Each row comes from the steps of one walk. Every step used is in the known rows, and no mark comes twice. Write the walk behind each row, first mark first.
In the rows, 128 means zero.
Known rows
J/F/B/Q/D/T: [171  32 198 112  95 169 119 195  79 200 162 115 100 139 153 109 148 107
 165 162 109 113 110  96 131 156 130  93 116]
T/D/Q/P/M: [122  28 185  87 128 155  99 144  96 171 133  99 100 121 102 140 123 109
 112 149 102 109 110 143 144  75  61 126 160]
T/F/J: [132  90 134 101  96 144 102 176 113 160 129 107 108 132 121  88 151 148
 159 135 150  96 135 111 140 120 102 124 152]
P/Q/B/F: [154  73 136 164 109 163 142 169  76 135 132 141 101 135 115 111 152 148
 123 157 109 117 107 119 164  85 112 133 169]
D/T/F/B: [136  79 143 111 106 154  86 180 103 156 167 120 136 175 135 103 148 131
 166 111 139 116 107 110 159 136 150  86 146]
J/M/P/Q/B/F: [123  76 171 145 102 146 171 176  60 152 120 130  63 138  97 134 142 135
 132 187  86 131  98 116 196  87 120 119 156]
M/P: [123  80 154 109  92 139 119 173  97 139 127 125 100 149 121 124 140 124
 141 167 135 134  99 132 142 125 101 114 113]
F/T/D/Q: [115  47 147 110 126 144 107 165 145 176 145  87 138 145 117  99 135 147
  85 170  88 153 134 152 126  98 121 144 149]
M/P/Q: [130  88 162 127 121 133 145 167 104 129 137 122  84 134 127 127 138  97
 154 168 111 131  95 123 146 132 108 138 132]
M/P/Q/D/T/F: [126 111 202 113 141 130 139 168  76 193 137 124  61 143 114 145 136  98
 207 137 104 130  68 113 191 124 118  97 148]
T/D/Q/B/F/J: [130  26 143 122  81 157 102 181  97 183 123  96 106 108 100  82 154 157
  82 198 109 109 151 120 140  52  87 142 197]
U/Q/B/F/J/M: [151  52 145 146  94 137 120 189  67 172 124 109  78 115 111  90 175 189
 105 168 119 103 147 127 158 117 112 111 177]
M/U: [137  86 140 127 106 156  97 167 126 138 133 102 114 186 131  95 138 128
 116 153 131 129  98 140 107 123 100 127 106]
T/D: [137  85 149 138 125 148 114 168 105 157 121  91 129 154 119 112 137 142
 107 172 137 130 122 135 118 109  84 140 147]
B/Q/P: [144  46 179 124 117 154 123 182 106 141 127 118 105  95 129 121 139 126
 144 151 133 130 128 125 118 121 100  93 124]
B/F: [155  67 132 141 100 165 116 170  83 127 133 132 123 157 131 105 141 165
 133 144 152 117 122 146 153 115  94 103 160]
J/F: [162  67 130 112  91 173 102 181 100 170 131 121 105 155 132 122 153 132
 126 154 142 106 103 139 128 123  87 137 118]
F/B: [138  49 132 109 103 149 112 172 100 126 163 113 138 152 143 102 147 134
 133 149 136 118 131 107 117 136 131 116 127]
T/F/B/Q: [123  53 162 113 102 161 131 180 107 131 167 112 113 140 134  99 135 140
 161 144 134 119 145  81 128 142 146 100 131]
D/Q/P/M: [125  24 173  75 112 153 100 144  91 162 147 116  95 116 117 132 133 115
 131 120 110 105 110 143 156  84  78 112 140]
U/M/P: [127  86 168 118  98 142 121 180  89 138 151 116 115 151  93 126 148 122
 133 163 123 160  96 167 145 149 110 119  92]
D/T/F/B/Q/P: [138  50 184 110 115 160  97 189 111 154 166 118 115 119 129 114 137 109
 190 123 129 117 126 105 150 140 147  59 132]
Q/B: [136  73 137 125  93 147 108 176  82 160 122 138 121 146 110 118 163 153
  99 156 126 132 100 116 139  93 112 132 132]
D/Q: [117  42 147 103 107 148 104 163 106 158 147  95 112 131 128 109 152 149
 117 140 129 129 119 123 131 102 110 133 149]
M/U/Q/B: [137  75 137 140 115 144  89 172 106 151 138 123  83 165 109 104 153 149
  86 162 107 141 100 146 109 125 117 128 116]
B/Q/D: [142  57 201 127 119 141 149 174  74 172 128 110  98 122 138 118 147 151
 144 154 126 140 122  98 118 131 105 109 133]
B/Q/D/T: [149  69 211 141 120 135 127 187  80 194 135 103 112 141 147 112 158 140
 157 136 118 133 101 100 135 141 123  94 146]
F/B/Q/P/M: [142  17 193  97 104 158 132 165  98 125 162 123 114 123 136 117 122 102
 148 139 104 102 128 105 125 133 116  95 121]
P/Q/D: [151  80 178 128 147 138 156 159  74 163 133 109  89 128 134 127 140 132
 153 146 113 124 101 106 137 124  99 134 151]
P/M/U/Q: [147  77 159 130 118 141  99 154 110 134 148 108  85 193 126 108 135 129
 109 128 112 117  94 158 119 153  98 128 115]
B/F/J/M/U/Q: [153  61 146 152 103 146 112 180 111 151 134  79  75 155 123  73 151 164
 117 171 127 104 150 154 123 149 101 106 156]
Q/B/F/T: [151  67 117 137  84 159 114 184  95 147 136 160 137 167 115  93 151 176
  98 158  99 142 118 153 165  85 132 109 141]
F/T/D/Q/P: [121  34 156  94 138 149  94 157 141 178 144  95 124 110 106 114 125 127
 101 177  91 151 137 164 127  86  96 116 140]
D/T/F/B/Q: [133  68 174 128 102 154 109 194 116 154 168 109 128 159 140  94 146 127
 174 119 130 118 127  88 150 151 163  84 143]

Write each row's walk
[122  28 167 100 135 162  96 162 112 176 130  87 109  98 102 131 126 125
 114 170 123 134 132 144 122  79  72 120 156]  T/D/Q/P
[152  73 128 148 117 162 116 177 120 149 134 119 148 174 119  91 128 165
 103 176 112 142 138 171 146 109 102 117 160]  B/F/T/D
[162  41 119  96  86 174  99 179 100 150 159 120 117 150 142 111 142 115
 134 166 136 102 120 118 119 139 112 127 109]  J/F/B
[129  96 191 100 108 131 121 180  75 229 124  81  91 142 119 105 163 150
 177 114 122 104 111 101 177 123 116  93 169]  Q/D/T/F/J/M
[141  68 168 100 111 164  97 149 110 137 133 118  99 173 118 122 115  97
 128 132 116 110  84 155 129 109  71 106 105]  Q/P/M/U
[109  99 152 106  99 145 116 174 126 175 128  71  86 169 113  81 141 143
 142 144 127 104 124 110 131 122 109 122 132]  T/F/J/M/U
[120  32 146 131 100 163 107 167  78 170 125 115 108 133  92 115 142 161
  76 189 106 135 128 129 155  47  91 132 184]  T/D/Q/B/F
[148  93 179 122 151 134  90 173  71 200 141 117  78 151 117 132 155 159
 172 107 139 133  99 133 164 154 118  78 158]  U/Q/D/T/F
[150  42 205 123 113 136 126 183  80 175 161 104 123 141 157  99 150 126
 166 144 110 131 120  84 126 152 147  86 135]  F/B/Q/D/T
[135  72 172 136  99 138 167 181  91 147 130  99  71 116 120  99 146 124
 161 186 108 102 136 121 174 121 103 122 175]  B/F/J/M/P/Q
[138  20 146 108 129 167  97 164 128 162 146 113 121 115 101 111 119 144
 110 177 100 146 150 181 152  76  91  92 164]  B/F/T/D/Q/P
[105 104 175 106 111 130 162 177 109 171 134  84  51 122 111 112 145 108
 181 161 105 103 119  94 173 125 120 137 152]  T/F/J/M/P/Q
[160  50 153 123 146 147  88 168  98 142 139 121  86  97 120 129 142 146
 133 139 150 130 129 160 121 144  89  91 131]  U/Q/P
[157  52 168 111 137 144  98 152  83 144 141 126  84 122 119 139 137 129
 133 120 128 106 109 162 143 139  79 104 138]  U/Q/P/M
[144  68 145 138  78 158 121 176 110 151 121  83 105 167 130  64 145 155
 125 167 126 100 137 136 135 117  94 110 149]  B/F/J/M/U
[129  24 137 115  78 162 105 170  73 159 139 133 102 130 107 110 157 172
 100 158 116 123 120 127 164  59 109 119 174]  D/Q/B/F
[140  98 177 111 122 143 103 169  69 199 129 121 102 163 123 131 150 146
 176 107 137 127  84 118 174 118 110  88 151]  Q/D/T/F
[135  83 203 119 135 132 165 165  63 155 154 112  82 122  98 138 140 104
 162 170  93 165  87 146 150 147 107 126 106]  U/M/P/Q/D
[122  95 153 118 118 140 105 176 129 177 139  74  60 155 109  83 149 152
 135 143 124 111 139 127 127 155 116 118 133]  T/F/J/M/U/Q
[107  45 145 109 110 141 104 167 128 190 137 105 132 142  99  99 144 148
  60 185  69 156 122 140 138  68 129 152 146]  F/T/D/Q/B
[137  72 174  96 120 146 107 171  71 184 159 122 121 164 131 121 142 134
 186 114 130 122 105 100 161 130 137  74 142]  Q/D/T/F/B
[125  28 173  80 126 146 102 148 133 179 145 103 122 136 102 123 115 115
  99 151  74 130 120 165 148  83  92 125 143]  F/T/D/Q/P/M
[128  35 131  96  94 165  91 176 131 216 136 113 109 142  99 111 144 129
  62 197  66 147 112 145 141  70 111 164 130]  J/F/T/D/Q/B
[147  60 147 134  85 152 135 181  88 162 120  95 111 136 133  82 157 172
 132 159 139  98 149 126 155 114  95 109 176]  B/F/J/M
[121  32 174  81 110 160  92 141 120 153 148 105  88 148 113 119 118  99
 119 129 101 117  95 152 132  89  78 114 116]  D/Q/P/M/U
[127  49 193  96 115 153 148 176  72 162 162 114  95 129 134 115 130 142
 177 149 124 130 139  69 131 135 136  92 129]  T/F/B/Q/D
[143  89 204 123 131 123 141 173  76 181 132 116  79 138 132 136 144  94
 186 153  95 136  72 116 164 130 113 106 145]  M/P/Q/D/T
[156  80 182 124 119 136 107 171  70 193 123 114 120 157 139 118 153 141
 154 125 132 132  85 128 148 126 107  98 144]  Q/D/T
[149  71 169 124 146 138 108 159  87 166 137 105  71 154 126 113 134 150
 122 157 123 142 106 143  99 158  95 109 117]  M/U/Q/D
[147  96 218 134 136 124 141 176  71 177 157 107  94 137 103 134 155  94
 172 147  85 160  66 155 170 155 124 110 117]  U/M/P/Q/D/T
[131  96 175 137 125 141 145 171 101 126 160 110  98 134 100 124 148 101
 146 167  99 157  91 160 149 151 117 138 106]  U/M/P/Q
[122  80 165 127 109 130 142 171  89 149 130 137  78 129 108 133 149 106
 131 183  94 136  83 107 157  99 122 145 127]  M/P/Q/B
[141  58 150 133  69 147 131 190  70 174 111 112 105 134 112  89 167 175
 106 167 117 100 138 111 169  84 107 117 171]  Q/B/F/J/M
